Known rows, with every step that occurs:
favas-gevi-dosel: [ -7 -23   2   3  42 -29   7  -1 -39  13 -35   1 -28  -4  22  29  18  13
  69  -9  16  31  10  15   2 -35 -27 -19  15   9  29   9  -5  30  -1  35
   2  30  19  -5 -26 -33  -9  -4  37  23   4 -15 -15 -27  23  13  18 -13
   0   3 -31  11 -17  -8   3 -20]
rudaraz-dosel-gevi-favas: [ -2 -19  24 -12  33 -36  14  -8  -9  29 -39   4 -25  -4  12  23  17  61
  17 -13 -11   8   7   7  10 -40 -45 -20  -6  -8  46 -25   8   8  -1  36
  -3  12  17  -3 -18 -22  -5   3  32   0   5 -11 -25  -3  10  11  11  11
  18 -12  -7 -13 -21 -10  14 -33]
dosel-gevi-favas-zisev-ranu: [ -9 -14  10  -2  32 -41  18   1 -25 -10 -39  26 -25 -31   4  21   6  37
   6  14  -5  32  -8  -5  21 -10  -5 -36  13   4  40  -7  -1   4  11  30
 -16  17  20  -8  -6 -16  26  -3  21 -16  -1  -2  -7   1  31  17   0  61
  21 -10  -7 -14 -37   5  17 -39]
favas-zisev: [-14 -11   0   7   5 -38  36  20 -28 -19 -37  18 -21 -32  18  30  11  -5
  15  24  18  -4  -4  14   8 -17  -6 -24  17 -19  29  29  10  24  -3  34
   2  30  15  -2   8 -24   0   5   9   2  -2 -15  -8 -13  10  23   9   4
   6  -5 -27   4 -31  -3  20  -7]
ranu-zisev-favas-supob: [-24 -21  -4  12 -17 -48  31  31 -31 -16 -38  40 -26 -33  23  25  12   1
 -17  37   2  39  -8  -1  27 -13 -15 -28  -2   9  14  22  18  17  -5  47
 -11  21  12 -11  36 -27  -2  -6   8 -11  -1 -18  -2 -14  43  26   8  51
  29 -10 -35 -19  12  -7  32  -3]
ranu-supob-ruve-rudaraz: [ -7   7  13 -13 -26 -17 -17  19 -27 -44 -45   3  -5   9  20  27   9 -18
   8  42 -29  12 -16 -16  40  14 -17 -15  -1   1  29 -45 -11  18 -15  35
  -4  29   9  11  21 -26  34  -1  -2 -16   2 -32 -11 -26   6   6   4 -24
  16  47  16  13 -10 -34  24 -28]
rudaraz-dosel: [-29 -12   9  -5  16 -39  35  38 -15  28 -39 -20  -6   2  21  32  20  -2
  14  24 -11  21   7   7  14 -18 -27 -13   1 -25  17 -12  20  33  -7  33
 -13   5  19   7  12 -27 -27   4   4   6   5 -18 -22  -4 -26  16  22  -1
   6 -43 -30 -20 -17 -14  16   2]
rudaraz-ruve-gevi-favas-zisev: [ -9   3  -4  -3  41 -27  21 -12 -23  25 -34  28 -26  -2  14  26  14  25
  24   1  32 -10   8  16   7 -46 -25 -24   5  -6   9  25  -8   9  -1  31
   4  25  13  -5  -4 -19   8  -1  16  -5   1 -14 -12 -17  61  13  12 -11
  11 -15 -25  28 -18  16  21 -28]
ranu-supob-favas-gevi-dosel-rudaraz-ruve: [-13   7  24   3  36 -23  14  16 -26  45 -36 -18 -25 -23   1  23  23   1
  36 -10 -19   9   9   8  10  -8 -25  -5   1 -21  10 -10  -5  15   0  29
   1  11  12  16 -14 -31 -11  -4  11  27   3 -38  -4  -8  44   8  27 -28
  15  -3   7  -3 -28  -8  18 -12]
gevi-favas-zisev-ranu-supob-ruve-rudaraz: [ -6   4   9 -13  -6 -21 -17   0 -30 -37 -43   5  -6   2  10  26   7  15
  14  34 -28  16 -16 -14  44  10   1 -24   1   7  21 -32 -22  11  -8  32
  -6  26  12  14  14 -18  49  -6   1 -32  -3 -24  -4 -27  47   8   1  -4
  22  52   9  17  -8 -21  25 -36]
ranu-supob-favas: [-15 -22  14  -6  -8 -35  11  23 -20 -30 -59   1 -17 -37  18  21  13  54
  -3   5 -35  56 -34 -20  38  30 -17 -10  -6   0  27 -31   9  12  -6  57
   4  -3  17  15  24 -31   9   0   3  34   3 -33  -8 -11  45  17  -2   0
  14 -40  -8 -12  12 -18   2  -9]
zisev-ranu-supob-favas: [-21 -19  12  -7   0 -39   7  27 -22 -35 -59  -3 -16 -40  11  18  10  54
  -9  11 -46  79 -36 -30  45  40  -6 -16  -5  12  24 -43   7   9   0  54
  -9 -10  21  16  25 -28  21  -4  -2  22   4 -28  -5  -4  40  18  -5  32
  20 -56  -2 -24   9 -13   2 -14]
ruve-supob: [  4  -7   1  -6 -33 -41  14  22 -31 -11 -47  48 -13  13  27  21  15   2
  -1  27 -12  30 -18 -16  20 -23 -29 -17   4  37  27 -34   4  14 -15  29
  -8  29  13  -5  24 -31   3  -2   8  23   2 -19 -17 -10  -8  17  12   7
  18 -22 -18  13 -29  -7  22  -3]
ranu-supob-favas-gevi: [ -9 -17   5   4   6 -32   5   9 -30 -14 -49 -13 -30 -30  24  22  13  37
 -12   0 -12  56  -6  -1  26   0 -15 -17  11  -7  15  15  -3  21  -1  56
   2  18  11  -6  13 -41  13  -1  18  36   7 -27 -11 -18  68  15   2 -10
   9 -16 -21   4  -2 -23   0 -34]
rudaraz-ruve-supob-ranu: [-10  15   5 -10  -1 -27  18  32 -28   9 -62   2  -8  11  15  17  21   9
 -10  35 -19  35 -19 -15  34  11 -19 -12  -5  11   4 -47 -11  11  -2  31
 -11  17   6  26  24 -30  -1  -7 -15  13   9 -21 -13 -15  -3  10  21   4
  10 -74   9  15 -48 -11  24  -1]
gevi-favas: [  0 -26   5  -6  40 -41  17 -21 -21  -9 -37  11 -18 -16  18  14  15  70
  40  23  -6  17  -5 -18  16 -32 -41 -20  -3  15  44 -26   1  11  -6  41
   1  22  23  -6  -7 -22   9  -1  32   8   0 -25 -18 -16  30  13   1   7
  18  -5  -5   2  -9   5  10  -5]
dosel-rudaraz-ruve-gevi: [-14  18  14  -4  23 -19   8  31 -15  33 -35  28 -18  22  12  22  20 -50
  -4  14  15   6  17   3   6 -36 -51  -7   0 -14  21 -27   1   6  -8  19
 -18  21   9 -10  -8 -28   9  -1   7  10  10 -26 -19  -3   1   4  19 -12
  15  -9   4  14 -26   1  28 -37]
dosel-rudaraz-ruve-supob-favas: [ -8   5  19  -9   0 -32  24  18 -18  15 -55  22 -10  -9  12  20  20  49
 -23  15 -32  31 -31  -5  33 -29 -25  -4   3 -23  18 -49  12   5 -12  34
  -6   2   7  25  17 -26  -3  -5  -3  35   5 -36  -5   3  32  16  20 -16
  14 -26   3  14 -47  -3  15  -4]
ruve-supob-ranu-zisev-favas-gevi: [-15  -8  -1  -1   0 -35  12  10 -42 -15 -49  39 -28  -7  22  30  16  38
 -34  49  24  63   5   6  33 -12 -11 -30  11 -25   3   3   5  13   1  46
 -15  27   8  -1  35 -38  16  -7  15  21   5 -22 -10 -19  50  17  12  45
  20 -25 -35   3  -5  -7  20 -32]
ruve-rudaraz-dosel-gevi-favas: [ -5 -15  27 -16  26 -31   2 -17 -15  27 -35  14 -16  14  14  27  14  52
  16   1  -7   2  13  10  16 -39 -45 -25  -8  -3  47 -32   2   5  -7  30
  -3  16  16  -4 -25 -19   8   2  32  -4   4 -10 -26  -5  15   8  11  -3
  11  25 -11  -1 -34 -20  15 -37]
dosel-rudaraz-ruve-gevi-favas-supob-ranu-zisev: [-31   6  19   0  20 -30  18  19 -34  17 -50   8 -18 -20   8  33  22  -2
 -10   6   6  -1 -11 -15  29  20 -17 -11 -11  -9   8  -2 -13   7   7  35
  -6   7   5  21  14 -22   3 -11  -6 -19   6 -15 -12 -18  61  10  16   0
  17 -30  -5   3  24  -8  32 -17]
dosel-gevi-favas-zisev: [  2 -15  15  -1  18 -36  23 -13 -22  -4 -37  28 -33 -29  10  26   9  47
  18  -8  16 -14  -1  16   6 -34 -18 -28  11  -9  43  20   3   8   4  35
   8  29  14  -7 -14 -18  13   4  27  -1  -3  -7 -13 -10  38  19   7   9
  12  12 -17   7 -36   0  17 -34]
favas-gevi-dosel-rudaraz-ruve-supob-ranu-zisev: [-22  11  22  -5  15 -28  11  22 -47  21 -53  14 -16 -11   9  41  25   1
  12  11  11   5 -11  -4  23  27  -3 -12   3 -23   4 -11 -11  12   8  29
  -4  11   5  33  15 -30 -10 -10  -2   9   4 -22 -12 -18  31   9  29 -13
  13 -38 -15   4   2 -12  21 -12]
ranu-supob-ruve-rudaraz-dosel-gevi: [-10   6  35 -17 -30 -18  -9  42 -11  11 -46  -2 -16  16  13  36  14 -23
 -18 -11 -22   9   5  13  23   3 -28 -14  -3 -19  35 -32   7  12  -5  30
 -10  13   6   9   3 -28   9   6   4 -10   8 -15 -22  -5 -19   8  17  -7
  15  11   0 -18 -26 -45  21 -54]
zisev-favas-gevi-dosel-rudaraz-ruve-supob-ranu: [ -8   8  12  -5   8 -21  11  23 -40  21 -59   9 -15  14   4  22  22  32
   4  25  -6  53   2   1  34 -17 -14 -11   0   4   0 -38 -15   7   0  25
 -12  18   3  26   1 -30   5 -13   5  20   7 -23  -8 -17  19  11  33  12
  13 -23   0  18 -50  -4  32 -16]
dosel-gevi-favas-zisev-ranu-supob: [  1 -16  14  -1 -11 -39   2  19 -29 -18 -44  19 -29 -34   4  22   7  11
   8  -5 -22  37  -9 -19  24  43   0 -30  -2  46  30  -6 -10   1   7  37
  -5  15  20  -6   7 -24  31   0  13  -8  -3 -10  -9  -5  40  14  -3  48
  32 -17  -7 -29   9 -12  19 -35]

Rows:
[-14 -23  31   5  13 -30  -1  19 -41   0 -44  -5 -20 -31  -2  30  17  23
  37 -16 -30  51   2 -10  21  -3  -9  -7  10   4  38 -21  -6  12   4  32
  -7  12  17   6 -31 -26  13  -6  27  20   0 -21  -6 -10  34  13  18   5
  10  45  -6 -10 -11 -13  14 -30] => zisev-ranu-supob-favas-gevi-dosel-rudaraz
[-22  10  24  -8   9 -32  14  28 -42  11 -56  19 -11 -13   5  40  24   1
  17  16   4   1 -20 -13  26  39  -5 -10  -4 -19  11 -35  -4   8   6  28
  -5   5   9  41  18 -26 -12  -9  -8   9   2 -25 -11 -15  10  11  32  -4
  15 -51  -8  -3   6  -5  26   2] => gevi-dosel-rudaraz-ruve-supob-ranu-zisev
[-13  -2   0  -6  39 -25   5   5 -44  29 -46  19 -28   7  14  33  23  37
  42  10  25  47   5  17  21 -16 -14 -26   4 -10  -6  -6  -6  17   3  35
  -4  18  11  19   4 -35 -10 -13  20  20   4 -23  -7 -25  46  13  28  15
  15 -48 -34  10  -8   4  13 -20] => rudaraz-ruve-supob-ranu-zisev-favas-gevi-dosel
[-13 -26   7  -1  35 -30  -5   4 -40   5 -48 -10 -28 -20  13  28  17  49
  56 -24 -15  72  -7   0  24  -2  -7 -20   9  18  18  -6 -12  21   4  45
  -1  10  19   8 -12 -33   4  -9  27  27   4 -17  -7 -22  57  14   9   4
   7 -21 -26   1   4 -10  -5 -30] => zisev-ranu-supob-favas-gevi-dosel
[ -9  -9  17  -7 -12 -34  -5  22 -31   5 -40  11 -15  -8   5  32   9   2
   8  -2 -26  33   1 -10  30  36   2 -33  -6  34  20  -8 -14   3   0  29
  -9   8  19  -2   0 -19  28   0   8 -18  -3  -7 -13  -5  39  10   5  32
  23   5 -19 -21   2 -22  22 -39] => ruve-rudaraz-dosel-gevi-favas-zisev-ranu-supob
[-12   7  34 -18 -11 -19   1  33  -8  12 -44   2 -14  19  15  36  14 -15
 -19   3 -13   4   7  20  20 -24 -33 -17   4 -41  41 -35  14  15  -5  26
 -15  17   6   9  -4 -25   5   6  10 -13   9 -11 -22  -3 -31  10  21  -6
   8  16   2 -10 -50 -37  22 -56] => supob-ruve-rudaraz-dosel-gevi
[-10 -12   3   4 -17 -43  10  42 -34 -27 -44   9 -19 -36   9  24   8 -19
   9  17 -23  46 -12 -24  27  52   8 -27   1  40  18   0  -5  11   3  37
  -9  13  23  -4  21 -28  24   0   0  -3  -4 -16  -5  -8  24  16  -2  46
  27 -31 -16 -29  13 -11  20 -14] => favas-zisev-ranu-supob
[-37   1  10 -11  -9 -29  13  37 -21  13 -41   0   0  15  19  42  16  -5
 -13  40 -16  18   0  13  39 -23  -9 -20  -2 -43  -2 -10  12  27 -13  33
 -18   9   7  22  35 -22  -5  -4 -10 -35   3 -22 -10 -16  14  15  26  -3
  18  11 -30  -5  -4 -27  30 -16] => ranu-zisev-favas-supob-ruve-rudaraz-dosel
[-21 -23   5  -4  44 -27   6   2 -45  -2 -47  16 -27 -10  16  36  19  51
  49  12  29  55   6  15  20  -9 -13 -24   6 -18  14  -1   0  22   8  44
  -3  19  17  12  -6 -33   0  -9  28  19   4 -20  -9 -29  37  17  19  23
   8 -22 -38  -1   3  -1   9 -24] => supob-ranu-zisev-favas-gevi-dosel
[-22 -12  22  -1   6 -38  16  15 -33 -11 -55  13 -23 -38  14  34  15  24
 -13   0   1   7 -23 -15  29  34 -12 -20  -6  -1  30   1  -3   9  11  46
  -2   9   7  18  18 -25   2  -6   4 -17   5  -6 -15 -18  43  16   6  19
  16 -36 -10 -11  20 -22  22 -21] => dosel-gevi-favas-supob-ranu-zisev
[-27  -6  11 -12  11 -32  14  24 -23  24 -34  -4   8  28  23  38  17 -17
  17  40 -11  10  15  12  21 -21 -27 -21  -1 -26  19 -22  10  26 -17  23
 -14  11  17   4   1 -21 -10   2   2  -1   5 -19 -23 -10 -23  11  24 -19
  -1  15 -33   1 -33 -31  18  -6] => ruve-rudaraz-dosel
[-32  -8  10   3  -5 -41  23  33 -38 -21 -55   4 -16 -38  20  35  17  -9
  -9  23  -2  15 -25 -19  31  46  -1 -18  -2  -6  17   7   2  21   7  47
  -6  11   9  21  37 -27  -7  -6 -11 -15   4 -12 -11 -21  25  18   9  17
  11 -50 -20 -13  24 -22  23   0] => favas-supob-ranu-zisev
[-18  -4  -1  -5  34 -30   7   5 -22 -18 -46  19 -20 -12   5  20  10  37
   6  18  -4  45 -12 -12  33 -23   0 -26  15  -2  20 -16 -11  10   6  31
 -21  18  15   5  12 -16  39  -9  11 -30   2  -8  -4 -13  45  15   2  43
  24 -21  -1   9  -9  14  18 -46] => supob-ruve-gevi-favas-zisev-ranu
[-21 -13   3   7  -9 -34  24  38 -32 -21 -60 -20 -12 -24  20  17  14   0
  -7  21 -21  43 -15 -18  36  10 -12 -12  -2  27  22  -5 -12  24   2  42
  -9  22   6  12  13 -26   5  -7  -6 -13   8  -5 -12 -23   9  18   8  13
   5 -34  -3   3 -26 -27  24  -5] => favas-supob-ranu
[-11 -10   4  -3 -16 -37  32  13 -30 -15 -55  35 -16 -25  17  31  11  55
 -12   8   1  23 -30   9  27 -27   2 -19  16 -19  17   9   8  14  -7  37
   5  16   7  18  25 -22   2  -1   0  23  -1 -15  -3 -11  48  27  14  -6
   4 -25 -35  26 -36  -2  13  -8] => ruve-supob-favas-zisev
[-32  -6  16  -7  17 -37  20  27 -34 -30 -56   7 -11 -33  18  37  17  13
  -2  42   6  15 -23 -17  29  55  -9 -17  -1 -37  28 -20   9  18   8  46
  -8   5  15  28  31 -28  -2  -2  -9   4   5 -21 -15 -16   2  15   9  18
  10 -62 -12 -18  20 -14  16  -3] => supob-ranu-zisev
[  7 -22  22 -12  28 -36   9 -20 -14  -5 -38  27 -32 -14  14  16  12  63
  18  -4  -3   7  -2  -3   9 -31 -49 -23  -2  10  61 -32   5   2  -1  39
   0  25  18 -10 -24 -23  14   2  38   5   5 -16 -21  -5  22  12  -1  20
  21   6   6  -4 -28  -5  13 -39] => dosel-gevi-favas
[-23 -10   2  -9  11 -19  -7  27 -29  -4 -49  37 -32  14  17  35  20  14
  42 -22  20  45  -8   8  24 -34 -22 -11  -1  10   7 -16   0  17  -3  37
  -8  18  10  17   8 -28   2 -13  17 -14   6 -14  -6 -32  37  15  18   4
  21 -23 -26  13  38   4  21 -42] => ranu-zisev-favas-supob-ruve-gevi-dosel
[ -6 -16  17  -4  20 -34  31  -5 -18  21 -37   9 -27 -22   9  32  12  48
  16 -15  15 -14   7  24   5 -38 -15 -26   8 -22  31  25   5  12   3  32
   5  21  13   0 -11 -17  -2   5  23  -6  -2  -3 -16  -8  36  19  13   4
  11  -2 -28   1 -31  -2  18 -29] => rudaraz-dosel-gevi-favas-zisev
[-17 -15  -2   4  22 -39  19   4 -34 -13 -33  35 -32 -21  24  30  13  24
 -17  52  34  46  14  15  18 -20 -20 -32  15 -41  16  22  17  19   0  49
 -13  26  16 -16  27 -38   9  -2  27  18   3 -29 -10 -16  45  19   8  44
  21  -5 -36 -12  -1  -3  14 -33] => ranu-zisev-favas-gevi
[ -5  12  12  -2   0 -33  17  16 -39  43 -36  48 -23  10   8  31  24  -1
   8  18   8  15   3   9  14 -33 -22 -17   4  -7  -2 -19   1   3  -9  20
 -10  22   9   9  10 -31  -9  -9  13  24   1 -33  -7  -7  39  13  32   1
  29  -3 -21   7 -25   4  31 -11] => ranu-zisev-favas-gevi-dosel-rudaraz-ruve-supob
[-17 -23   2   0  43 -32   8  -1 -42   4 -35  27 -33  -9  19  36  17  38
  57  11  30  42  12  20  11 -26 -20 -27  10 -15  17   8  10  22   1  42
  -2  22  20   1  -7 -34  -7  -7  38  22   1 -23  -9 -25  33  18  17  22
  10  -7 -45  -4   8   3   7 -23] => ranu-zisev-favas-gevi-dosel
[-14 -16   4  -4  19 -29   4   4 -50   7 -51  29 -27   4  17  36  21  50
  41   9  25  58   3  14  24 -15 -11 -23   7   3   7  -8  -6  18   3  40
  -3  22  13  13   1 -34  -1 -12  28  23   3 -18  -9 -28  41  16  23  20
  10 -28 -44  11   2  -1  15 -25] => ruve-supob-ranu-zisev-favas-gevi-dosel
[-23  -1  18 -11  12 -33  18  24 -36   4 -53  44 -15  -9   2  33  22  43
   5  47  10  39  -7  -1  35  11 -12 -18  -9 -32   8 -46  15   0   2  35
 -14   1  14  34  22 -25  -2 -10   3  11   0 -34  -2  -9  16  17  31  50
  27 -34 -14 -15  -1  11  35  -3] => gevi-dosel-rudaraz-ruve-supob-ranu-zisev-favas
[ -9  11   8 -10 -24 -19 -16  22 -30 -46 -45   9  -3   0  12  30   6 -18
   3  41 -27  19 -16 -12  43  22   6 -24   5  -1  21 -28 -15  13  -8  31
 -11  25  11  12  22 -21  43  -3  -8 -30   0 -24  -3 -22  18   9   4  -1
  17  46   8  11 -12 -27  25 -36] => favas-zisev-ranu-supob-ruve-rudaraz
[ -7  12  15  -5   8 -20  10  22 -40  27 -58  -6 -14  13   6  23  24   7
  14  12 -12  34  -3  -3  26  -8 -15  -6   3   9   5 -31 -22  12   1  22
  -8  22   2  26  -4 -30  -1 -11  -2  15   7 -19 -13 -18  13   9  32 -15
   5 -26   4  26 -51 -14  26 -14] => favas-gevi-dosel-rudaraz-ruve-supob-ranu
[-24   4  15 -15 -13 -22  -2  37 -18  10 -43 -29   3  23  19  37  17 -18
   7  28 -30  14   2   0  36   2 -14 -12  -5 -23   6 -31   0  28 -15  30
 -10   9  12  22  19 -24   1   0 -10 -18   4 -26 -17 -18  -7   8  20 -31
  12   9 -15  -6  -4 -36  22 -17] => ranu-supob-ruve-rudaraz-dosel
[-15   7  21   4  46 -25  12  22 -27  45 -37 -19 -22 -24  -4  21  22   4
  32  -6 -28  31   3   0  16   2 -16 -11   3 -15   9 -20  -6  11   5  27
  -8   4  15  17 -14 -29  -1  -8  10  19   3 -37  -1  -2  45   7  24  -3
  19  -7  11 -12 -29  -2  15 -17] => zisev-ranu-supob-favas-gevi-dosel-rudaraz-ruve
[ -3  -7  28 -19  11 -25 -13   0 -12  10 -45  -5 -18   7   4  25  13  49
   7  -9 -37  23  -2  -9  33  -6 -27 -22 -10   8  33 -48 -10   3  -1  32
 -10   8  15   9  -8 -20  25  -3  20 -25   4 -13 -18  -7  36   4   5  13
  29   8  10 -14  -7 -20  17 -52] => zisev-ranu-supob-ruve-rudaraz-dosel-gevi-favas
[-14 -22  30   6  22 -28  11   3 -36   6 -41  -1 -20 -27   3  31  19  34
  42 -12 -13  28   6  10  12 -38 -21  -3  16 -27  47 -14   1  18  -1  31
  -1  19  14   8 -38 -26   1  -4  32  30   2 -25 -10 -13  22  16  24 -20
   0  57 -11   8 -31 -11  14 -24] => supob-favas-gevi-dosel-rudaraz
